What can hang from each mark:
z_74: z_976
z_620: z_245 z_720
z_245: z_620 z_976
z_325: z_245 z_459 z_491
z_926: z_491
z_827: z_976
z_976: z_74 z_245 z_459 z_827
z_18: z_491
z_491: z_18 z_325 z_926
z_459: z_325 z_976
z_720: z_620

Each row was made from one small tree. The marks that hang from a mark follow it in brackets, in the order of their numbers. Every link used is in the known rows. Write each row's tree.
Known rows:
z_491{z_18 z_325{z_245{z_620 z_976{z_74}} z_459} z_926}: [-23.3 -13.8  18.2 -11.3  -6.7   3.0  13.4  -1.5  -6.9   4.1  -3.0  16.0
  24.1  38.0  13.6   3.9 -22.4  -7.8  -6.6   7.0 -14.7  -6.9 -16.3  -9.5
 -27.6  24.2 -31.6 -58.7  -0.3  19.8]
z_926{z_491{z_325{z_245 z_459}}}: [  5.7  -0.1  -3.9  -4.2  18.7   7.1  23.9  20.7  -3.4  -8.3   3.8   5.8
 -16.2   8.7   7.4   2.2   0.3   4.5  -5.4  -6.1 -13.3  -1.7   5.3   1.6
  -3.1   0.4 -15.8 -36.7   8.4  13.7]
z_18{z_491{z_325{z_459}}}: [  7.1   4.8  -4.3   2.1   5.8   9.8  34.4  18.7   1.6  -3.5   3.3   5.3
 -15.6   4.0 -14.4   1.3  -3.2   4.5  -7.7  -4.2 -11.5   5.2   6.1 -20.3
  -6.6   8.5 -10.3 -25.5   5.1  -0.8]
z_459{z_325{z_245{z_976} z_491{z_18 z_926}}}: [ -0.6   3.4   7.0  -0.8  -5.9   9.8   9.9  12.9   5.2  -0.2  -5.3   4.0
 -31.2  38.3  -4.1   3.6  -9.8   1.5  -3.9 -18.5 -15.8  -7.3  -1.3 -12.7
  -2.3  10.1  -2.1 -47.5   7.5  14.5]
z_325{z_245{z_976} z_459}: [  6.1   6.2   2.0  -7.0 -12.3   5.2  25.8  29.4  -4.1   1.0  -0.9   1.9
 -14.2   7.4 -15.8  10.6 -21.1   5.1  -4.9 -10.1  -8.5  -7.5  18.7  -1.2
   9.0   8.4  -6.6 -33.0  -2.1   4.7]
z_976{z_74 z_245{z_620} z_459{z_325}}: [ 11.0  10.9  -2.0   7.0  10.0   4.0   1.4 -12.1   9.7  -4.3  -0.2  -9.5
  39.5 -13.7  15.1   2.2   6.7  12.9  -1.7  16.6 -12.0  18.3  -7.8  12.3
 -27.1 -19.6  -5.9  33.7  -1.4  18.2]
z_245{z_976{z_459}}: [  2.9   2.5  -6.7   9.2  -4.6  11.6  33.0  13.4   6.5  -4.0  -2.5   1.5
   8.2  -6.5  -9.9   8.2  -6.4   1.7  -5.1  -8.7 -12.8  10.4  12.9   0.1
 -14.6  -4.5 -13.4  -3.1   3.0  10.4]
z_74{z_976{z_827}}: [  3.0   9.8  -9.3   7.4   6.8  11.7  33.1  13.9   5.7  -7.4  -5.2   0.4
  18.2  -2.6  -5.8  11.5  -8.7  -1.4  -7.7  -7.1 -11.7  15.9  -0.4  -1.1
 -52.4 -15.6 -13.8  -8.6   9.5   6.1]
z_325{z_245{z_976{z_74}} z_459 z_491{z_18}}: [  2.3  11.6  15.3  -9.6  -9.1   2.2   7.6  27.8  -6.7   5.7  -6.3   2.5
 -18.7   9.7 -18.3   8.4 -26.4   2.4  -6.9  -6.4  -8.6 -12.5  21.4  10.7
  36.3  17.4  -4.5 -54.0   1.1   6.8]
z_74{z_976{z_459{z_325{z_491}}}}: [  5.9  15.7  -5.3   8.7   3.8  12.6  28.5  14.6   3.4  -8.4  -5.3   1.2
   1.2  13.5  -5.1  10.3  -9.9   3.3  -0.8 -13.6 -11.8  12.3   0.8  -7.9
 -31.2 -16.4   2.4  -5.3  10.4   7.9]
z_620{z_245{z_976{z_74 z_459{z_325{z_491}} z_827}} z_720}: [  1.1   5.0  -5.3   1.9  -4.3   2.1  27.1  -3.3   2.6   1.8 -24.6   5.1
  -7.3 -10.4   9.0   7.3  -0.5   0.2  -8.3   6.8  -8.6   7.6  12.6  13.3
   3.9  -6.2  -3.1  14.9   5.5   3.7]
z_74{z_976{z_245{z_620{z_720}} z_459 z_827}}: [  6.3  14.0 -11.0   6.5  10.1   6.2  19.7   9.7   5.3  -7.4  -5.2  -1.4
  42.9 -13.7  15.3  10.7 -10.6   2.3  -5.4   2.3  -4.5  23.8  -3.2   1.8
 -48.1 -20.9  -8.7  19.6   6.9   9.4]
z_325{z_245{z_620} z_459{z_976} z_491}: [ 14.1  20.0   3.5  -2.4 -17.2   3.1   5.1  28.6  -8.0   9.2   1.1  -7.0
 -35.2  22.6 -11.5   5.9 -15.0   7.1  -5.4 -22.6  -5.1 -11.3  22.8  -3.3
  36.1   6.0   7.9 -44.9   3.4  -0.6]
z_491{z_18 z_325{z_245} z_926}: [-25.6 -16.3  10.8 -13.9   6.6   6.7  18.9  -4.0  -2.0  -4.4  -3.8  19.0
  16.1  35.8  11.8  -1.8 -16.7 -10.7  -6.4   0.7 -16.3  -2.4 -28.7 -20.6
 -25.0  20.6 -32.1 -59.6   4.9  21.3]
z_720{z_620{z_245{z_976{z_74 z_459{z_325{z_491}} z_827}}}}: [ -9.9  -1.5   5.2   4.3   3.8   7.5  13.6   3.1   3.8  -5.4  -1.3   0.8
  -1.2  -9.0   4.5   0.3  -4.0   4.8 -13.1  12.2 -13.3  11.0   0.2   4.5
 -19.6  -7.0 -20.5  -7.2   4.0   6.1]
z_245{z_620{z_720} z_976{z_74 z_459 z_827}}: [  1.9   8.9  -3.0  15.9 -11.7   2.1  17.2  -0.2   5.0   6.7 -10.4  -7.8
  32.1 -22.3  16.6  10.8   2.4   0.7  -9.3   6.1  -6.1  15.3  13.8  18.8
 -31.3 -10.1 -18.9  23.8   1.1   8.9]
z_459{z_325{z_245{z_620{z_720}} z_491{z_926}} z_976{z_827}}: [ 10.6  14.6   3.6   3.4  -7.1   8.4  -3.0   4.0  11.3   4.3  -5.8  -9.6
 -32.5  40.7  12.6   1.4   3.0   6.0  -3.9 -23.9 -12.6   0.3   1.0  -5.9
  -4.1  -6.4   5.8 -30.1  10.4  10.3]
z_325{z_245{z_620{z_720} z_976{z_459}} z_491}: [  5.9  14.1   0.4   5.1 -18.0   1.7  12.1  26.6  -6.0   6.0  -6.0  -3.1
 -25.0   5.2  -1.1   8.2 -13.8  -0.2  -6.7 -19.8  -0.7  -3.2  22.8  -5.1
  29.2   7.3   4.8 -28.5   5.3   4.0]
z_976{z_74 z_459{z_325{z_245{z_620{z_720}} z_491}} z_827}: [ 12.3  18.4   7.5  -2.3  12.9   2.4  -5.1   0.9   9.3   0.6  -8.2 -12.9
  13.1 -19.9  20.5   1.3   4.7   8.8  -4.7   6.5  -8.2  15.4   8.8  30.1
  -1.4 -18.6 -10.0  13.7  -1.2  14.7]
z_74{z_976{z_245 z_459{z_325} z_827}}: [ 10.3  14.3  -6.1   3.0  18.0  10.3  18.0   8.2  11.1 -12.1  -2.6  -1.5
  32.3  -2.2  10.4   8.7  -9.9   5.6  -2.4   0.5 -10.4  23.3  -4.0   3.0
 -48.3 -22.6  -4.8  10.9   6.3  13.6]
z_827{z_976}: [ -1.8   7.4  -9.3   8.8   2.1  13.5  33.5   1.2   4.8   3.6  -1.3   8.1
  -8.7 -11.6 -16.8   5.7   8.0  -0.3  -9.4  -1.5 -16.0   7.9  -9.9  -3.8
 -48.4 -19.8 -25.1 -17.5  12.9   5.2]
z_74{z_976{z_245{z_620{z_720}} z_459{z_325} z_827}}: [  8.3  16.3  -8.1   7.4   9.5   7.1  16.1   5.6   7.7  -8.0  -5.2  -2.6
  33.9  -0.4  18.9  10.0  -8.1   4.5  -3.2   0.6  -6.9  22.0  -4.7   0.7
 -52.6 -21.6  -3.4  18.8   7.1  11.2]
z_620{z_245{z_976{z_74 z_459{z_325{z_491}}}}}: [  5.5   1.3  -3.7   4.6  -6.5   6.9  28.3  -2.7   2.0  -0.3 -11.1   5.8
  -8.9   2.5  -7.4   7.2  -1.9   1.9  -7.1   3.9 -16.4   5.8  15.6   7.0
  -2.6  -2.7  -3.3  -3.7   2.9   6.4]
z_620{z_245{z_976{z_459 z_827}} z_720}: [ -1.3   0.7 -13.0   0.6  -5.0   3.0  36.5   1.3   1.0  -0.4 -21.8   9.7
  -1.3 -12.3   8.6   8.0  -3.2  -2.5  -9.4   4.2  -7.4   8.8  11.0   4.5
  -2.5  -3.4  -9.1  16.1   5.5   1.9]
z_459{z_325{z_491{z_18 z_926}} z_976{z_827}}: [  5.9  10.4   3.9   3.1   5.0  14.2   1.5  -2.6  17.2  -0.1  -5.7  -4.1
 -20.2  39.5   3.4  -1.8   4.9   4.4  -4.5 -18.8 -20.8   4.2  -6.8  -1.8
 -16.2  -6.3  -5.0 -32.0  12.4  14.1]
z_325{z_245{z_620 z_976} z_491{z_18 z_926}}: [ -6.4  -0.9   5.7   0.7 -17.1   3.5   5.7  21.9  -5.0   8.6  -3.1   6.4
 -12.5  23.7  -2.8   7.6 -19.7  -6.0 -10.3 -17.5  -8.3  -8.1   5.6 -14.0
   7.9  20.0 -12.3 -60.6   6.7  11.0]

Write each row's tree:
[  8.9  16.2   2.5  -4.5 -12.9  -0.4   9.2  11.6  -2.4   7.5  -6.3  -8.4
  -1.8   5.8   4.3   8.4  -8.2   7.3  -5.9  -4.1  -5.8  -2.9  10.9   9.2
   3.0  -2.9  -5.7 -10.4   0.4   2.2] -> z_325{z_245{z_620{z_720}} z_459{z_976{z_74 z_827}}}
[  5.0   8.8  -7.5   5.9  10.2   0.3   8.5  -6.1   5.4  -2.7  -6.6  -7.1
  49.9 -36.4  14.9   3.7   3.0   8.8  -4.6  18.7  -5.2  20.1  -8.4  13.0
 -15.1 -19.5 -11.6  42.5   0.3  13.4] -> z_976{z_74 z_245{z_620{z_720}} z_459}
[  7.3   8.1   3.8   2.8  -3.8   9.3  17.0   4.2   9.7  -3.5  -3.6  -4.5
 -17.2  21.5  -2.3   5.7  -0.5   5.5  -3.6  -8.2 -16.7   1.0   4.8   1.2
 -21.8  -2.2  -3.2 -19.0   2.8  13.3] -> z_459{z_325{z_245{z_976{z_74 z_827}}}}
[  3.1  14.2  -2.3   9.7   6.9   6.9  12.5 -14.9   8.1   5.0  -4.3   1.1
  18.5 -19.2   7.2   5.3  11.7   7.3  -5.3  16.2 -12.6  16.1 -14.9  10.1
 -49.1 -30.2 -16.7  17.8   9.3  12.4] -> z_827{z_976{z_74 z_245{z_620{z_720}} z_459{z_325}}}
[  3.3  -3.6 -11.4   2.9  -5.8   7.6  36.2   1.6   2.7  -1.2  -9.2   8.3
  -1.9  -1.5  -7.2   7.6  -2.7  -2.6 -11.7   2.6 -15.7   7.3  14.5   3.1
 -19.4   0.9 -14.6  -9.4   2.8   4.2] -> z_620{z_245{z_976{z_827}}}
[-11.4  -3.9   1.0   3.6   2.7   8.7  19.5   2.8   4.1  -7.5   0.3   3.5
   0.8  -3.4   6.5   0.5  -4.4   4.0 -12.9   9.9 -14.1  11.4  -3.3  -2.7
 -30.4  -5.7 -23.2  -4.9   3.9   5.9] -> z_720{z_620{z_245{z_976{z_459{z_325} z_827}}}}
[ 17.9  17.7  -1.0   5.6   9.8  13.2   0.3  -1.8  19.6  -5.0  -1.7 -11.5
 -16.8  26.4   2.4  -2.4   6.8  10.4  -2.8 -14.2 -16.7   9.9   1.0   2.8
  -8.7 -14.7   8.0 -13.6  10.3  12.5] -> z_459{z_325{z_491} z_976{z_245 z_827}}
[ -5.3  -2.3 -15.2   4.9 -13.4   4.1  45.0   1.4  -1.8   0.1 -22.6  11.9
 -14.5  -1.3  -3.8   9.5  -3.1  -3.9  -9.6  -0.1  -9.4   1.1   6.3  -7.6
  -4.3   2.4  -4.7   5.9   8.6  -0.9] -> z_620{z_245{z_976} z_720}
[ -8.4  -8.0  11.3  -9.2  -1.8   4.7  11.6   2.9  -2.2   3.8   0.5   3.3
  13.1  24.6  16.5   1.4 -11.0  -0.3  -5.1  -0.9 -11.1   0.3 -10.4  -6.0
 -19.7   3.9 -22.5 -42.9  -0.4  15.1] -> z_491{z_325{z_245{z_620} z_459{z_976{z_74 z_827}}} z_926}
[  9.3  11.0  -5.1   1.1  20.3  -0.8  -2.4  -6.8  10.8  -2.0  -6.1 -11.4
  64.2 -49.9  28.3   1.9   5.0   8.5  -8.0  24.8  -3.9  28.0  -3.1  29.9
 -23.9 -24.6 -21.3  46.5  -2.8  15.8] -> z_976{z_74 z_245{z_620{z_720}} z_459 z_827}
[ 15.4  17.7   1.2   0.5   3.5   6.2   2.2  17.2   3.4   5.4  -2.3 -10.7
  -1.7  -7.5  -8.6   2.3  -5.6  10.3  -7.4  -4.8  -8.1   3.6  15.3  16.8
  17.7  -9.3  -2.5 -16.1   3.3   3.7] -> z_325{z_459{z_976{z_74 z_245{z_620} z_827}} z_491}
[  6.5  17.6  -4.0   4.9   3.1   7.6  21.2  10.5   4.6  -5.7  -7.3  -1.8
  14.6   7.7  14.0  11.5  -9.5   2.2  -3.1  -7.9  -8.1  15.9   1.6   0.3
 -43.9 -17.3  -4.2   4.3   7.4   8.9] -> z_74{z_976{z_459{z_325{z_245{z_620{z_720}}}} z_827}}
[ -2.0  -1.0   4.6  -1.9  12.3   4.1  16.7   8.8  -4.1  -4.3   1.1   8.8
   0.8  19.2  11.7   4.9  -3.1   0.3  -6.9   3.7 -16.7  -3.7   2.9   7.6
 -15.2  10.7 -22.6 -41.7   8.6  17.7] -> z_926{z_491{z_18 z_325{z_245{z_620 z_976{z_74}} z_459}}}
[  1.2  15.3   1.9   7.3   1.0   7.4  16.8 -10.1   5.1   6.9  -6.4   2.1
  -1.0 -11.2   2.1   6.8  10.5   5.1  -5.0   7.9 -13.6  10.1  -9.3   9.7
 -41.0 -26.4 -17.2   3.4   9.5  10.1] -> z_827{z_976{z_74 z_459{z_325{z_245{z_620{z_720}}}}}}
[  2.9  12.6  -5.1   6.4   5.9  13.8  25.5  -2.5   7.5   2.0  -0.5   6.6
  -9.1  -4.6  -5.4   4.0   9.1   4.4  -4.6  -1.3 -16.7  11.4  -8.7   0.2
 -44.1 -25.0 -19.2  -6.3  10.5   9.8] -> z_827{z_976{z_459{z_325}}}
[  8.4   9.1  -0.6  -2.1  22.2   6.1   9.7  -0.3  11.8  -3.9  -4.9  -9.1
  41.4 -44.4   9.7   1.5   5.7   6.5  -7.3  14.0 -11.6  24.4   4.7  32.9
 -17.9 -23.5 -27.7  24.1  -2.8  14.7] -> z_976{z_74 z_459 z_827}
[-13.9  -6.9  -1.8   4.5   0.9   8.2  24.0   5.4   2.3  -6.5   0.2   4.6
   2.9 -10.0   0.0   1.5  -5.4   1.3 -15.5  10.4 -13.2  10.0  -3.4  -4.3
 -30.8  -3.1 -27.4 -10.1   4.7   3.3] -> z_720{z_620{z_245{z_976{z_827}}}}
[ 15.8  20.2   2.8  10.8   3.8   8.0  -6.2 -12.0  17.7   0.9  -7.1 -16.6
  -4.2  17.8  10.4   0.2  12.1  10.8  -4.1  -3.8 -14.7  10.6  -1.2  12.2
 -13.8 -18.5   7.1   3.0   9.7  11.9] -> z_459{z_325{z_491} z_976{z_74 z_245{z_620{z_720}} z_827}}
[ -6.7  -2.7   7.3  -5.6  -7.2   6.0   9.9  25.8  -1.2   3.3  -6.0   8.9
 -17.3  17.6 -10.2   5.9 -22.0  -5.1  -8.8 -17.3  -9.8  -7.2   3.6 -11.3
  19.0  17.8 -12.0 -63.0   7.7  12.5] -> z_325{z_245{z_976} z_491{z_18 z_926}}
[  9.2  12.0  -8.3  -0.6   0.9   6.5  17.5  11.1   4.6   1.1  -3.6  -4.8
  10.0  -2.2  -0.2   4.1  -4.5   8.7  -5.9  -3.2  -8.8   5.5   3.5   4.6
 -10.6  -9.3  -9.7   1.9   2.9   3.5] -> z_325{z_459{z_976{z_245{z_620{z_720}} z_827}}}
[  5.6  -1.9   1.2  -2.6   1.7   6.8  18.8  19.4   2.4   2.3   4.7   4.9
  -9.1  14.1   1.3   2.1  -7.1   3.6  -8.7  -6.9  -9.6   5.1   0.5 -23.4
 -10.8   9.3 -15.8 -38.8   4.7   3.2] -> z_18{z_491{z_325{z_245{z_620} z_459{z_976{z_827}}} z_926}}
[ -0.1   1.8   4.2  -2.8  14.1   4.5  13.7   4.3  -2.8  -4.7   1.2   6.9
  -1.7  23.7  12.5   2.8   0.1   1.8  -6.1   1.7 -17.7  -3.0  -1.3   6.2
 -12.6   7.0 -20.2 -40.3  10.3  17.1] -> z_926{z_491{z_18 z_325{z_245{z_620} z_459{z_976{z_74}}}}}
[  0.8   8.2  -5.6  12.0   3.6   8.2  19.4 -11.1   6.3   5.9  -0.6   2.1
  20.2 -24.2  -7.7   6.8  10.4   3.3 -10.2  16.2 -14.5  13.5 -14.5   6.7
 -57.1 -24.7 -23.9  -0.3   9.9   9.1] -> z_827{z_976{z_74 z_245{z_620}}}
[-25.7 -17.5  13.4 -10.7   0.9   7.3  20.5  -2.6  -0.8  -3.4  -4.2  19.2
  16.9  38.8  10.0   1.1 -19.6 -11.7  -6.3   0.0 -16.8  -2.4 -22.6 -19.3
 -27.4  23.3 -30.8 -62.9   4.9  22.2] -> z_491{z_18 z_325{z_245{z_976}} z_926}
[-15.5  -7.7  -2.4   6.1  -2.7   8.8  27.4   5.8   0.4  -6.8   0.0   6.1
  -1.9  -5.3  -4.7   2.1  -6.2   1.4 -14.4   8.3 -13.7   7.3  -5.3 -10.1
 -28.2  -1.4 -23.7 -11.8   5.7   2.4] -> z_720{z_620{z_245{z_976}}}
[ -3.4  -0.2 -14.1   2.8 -10.0   3.5  41.8   1.3  -1.7  -0.8 -22.0  11.7
  -8.2  -5.1   2.0   8.7  -4.4  -2.3  -7.7   1.3  -8.2   4.8   8.1  -3.9
   1.3  -0.8  -4.3  14.0   6.9   0.7] -> z_620{z_245{z_976{z_459}} z_720}
[-13.0  -4.4   3.2   5.6   0.5   8.1  20.6  -0.3   3.1  -7.1  -1.1   3.2
   1.5  -4.0   1.7   1.7  -3.5   5.0 -11.8  13.2 -15.2   9.7  -5.7  -2.6
 -27.9  -6.4 -20.6  -2.1   4.2   6.0] -> z_720{z_620{z_245{z_976{z_74 z_459{z_325}}}}}
[  3.8  -5.4   2.6  -4.9   4.4   7.6  23.5  25.2   2.8   0.3   3.0   7.9
  -8.8   6.1  -3.1   3.2 -11.7   2.6  -9.0  -4.9  -9.5   4.9   3.8 -20.8
  -8.2  11.8 -17.9 -41.6   3.2   4.6] -> z_18{z_491{z_325{z_245{z_976{z_827}} z_459} z_926}}
[  5.7   9.4  -7.9  12.4  -1.8   6.9  15.9 -11.0  11.3  -1.2  -6.5  -9.3
  20.0  -0.3  -3.2   4.5   7.4   6.4  -5.5   1.6 -13.4  11.7  -9.5   0.1
 -20.5 -15.4  -3.9  12.9   9.4   7.8] -> z_459{z_976{z_74 z_245{z_620{z_720}}}}
[  3.9   8.7  -2.7   2.6 -13.6   1.6  17.3  14.8   0.0   2.4  -4.6  -2.5
   3.0  -1.4  10.1   9.5  -9.6  -0.3  -7.3  -8.5  -4.0   4.7  14.6   0.0
  -8.0   2.1 -10.1  -8.8   1.1   7.9] -> z_325{z_245{z_620{z_720} z_976{z_459 z_827}}}
[  7.8  15.3   5.5   3.5 -11.8  -0.2   3.3  21.0  -2.1   7.5  -7.9  -8.0
 -10.2  -8.7   5.1   8.0 -10.4   0.9  -8.6  -9.4  -1.0   2.2  24.5  11.9
  24.1   1.2  -1.5 -20.8   2.8   6.5] -> z_325{z_245{z_620{z_720} z_976{z_74 z_459 z_827}} z_491}
[ -9.0  -9.9   5.8  -5.0   7.0   7.9  15.1  -1.7   2.4   1.0  -0.3   3.6
  26.6  14.2  15.1  -0.8  -6.6   1.0  -5.5   4.1 -12.8   6.7 -16.8  -3.9
 -30.1  -2.7 -25.3 -28.0   0.9  16.2] -> z_491{z_325{z_459{z_976{z_74 z_245{z_620} z_827}}} z_926}
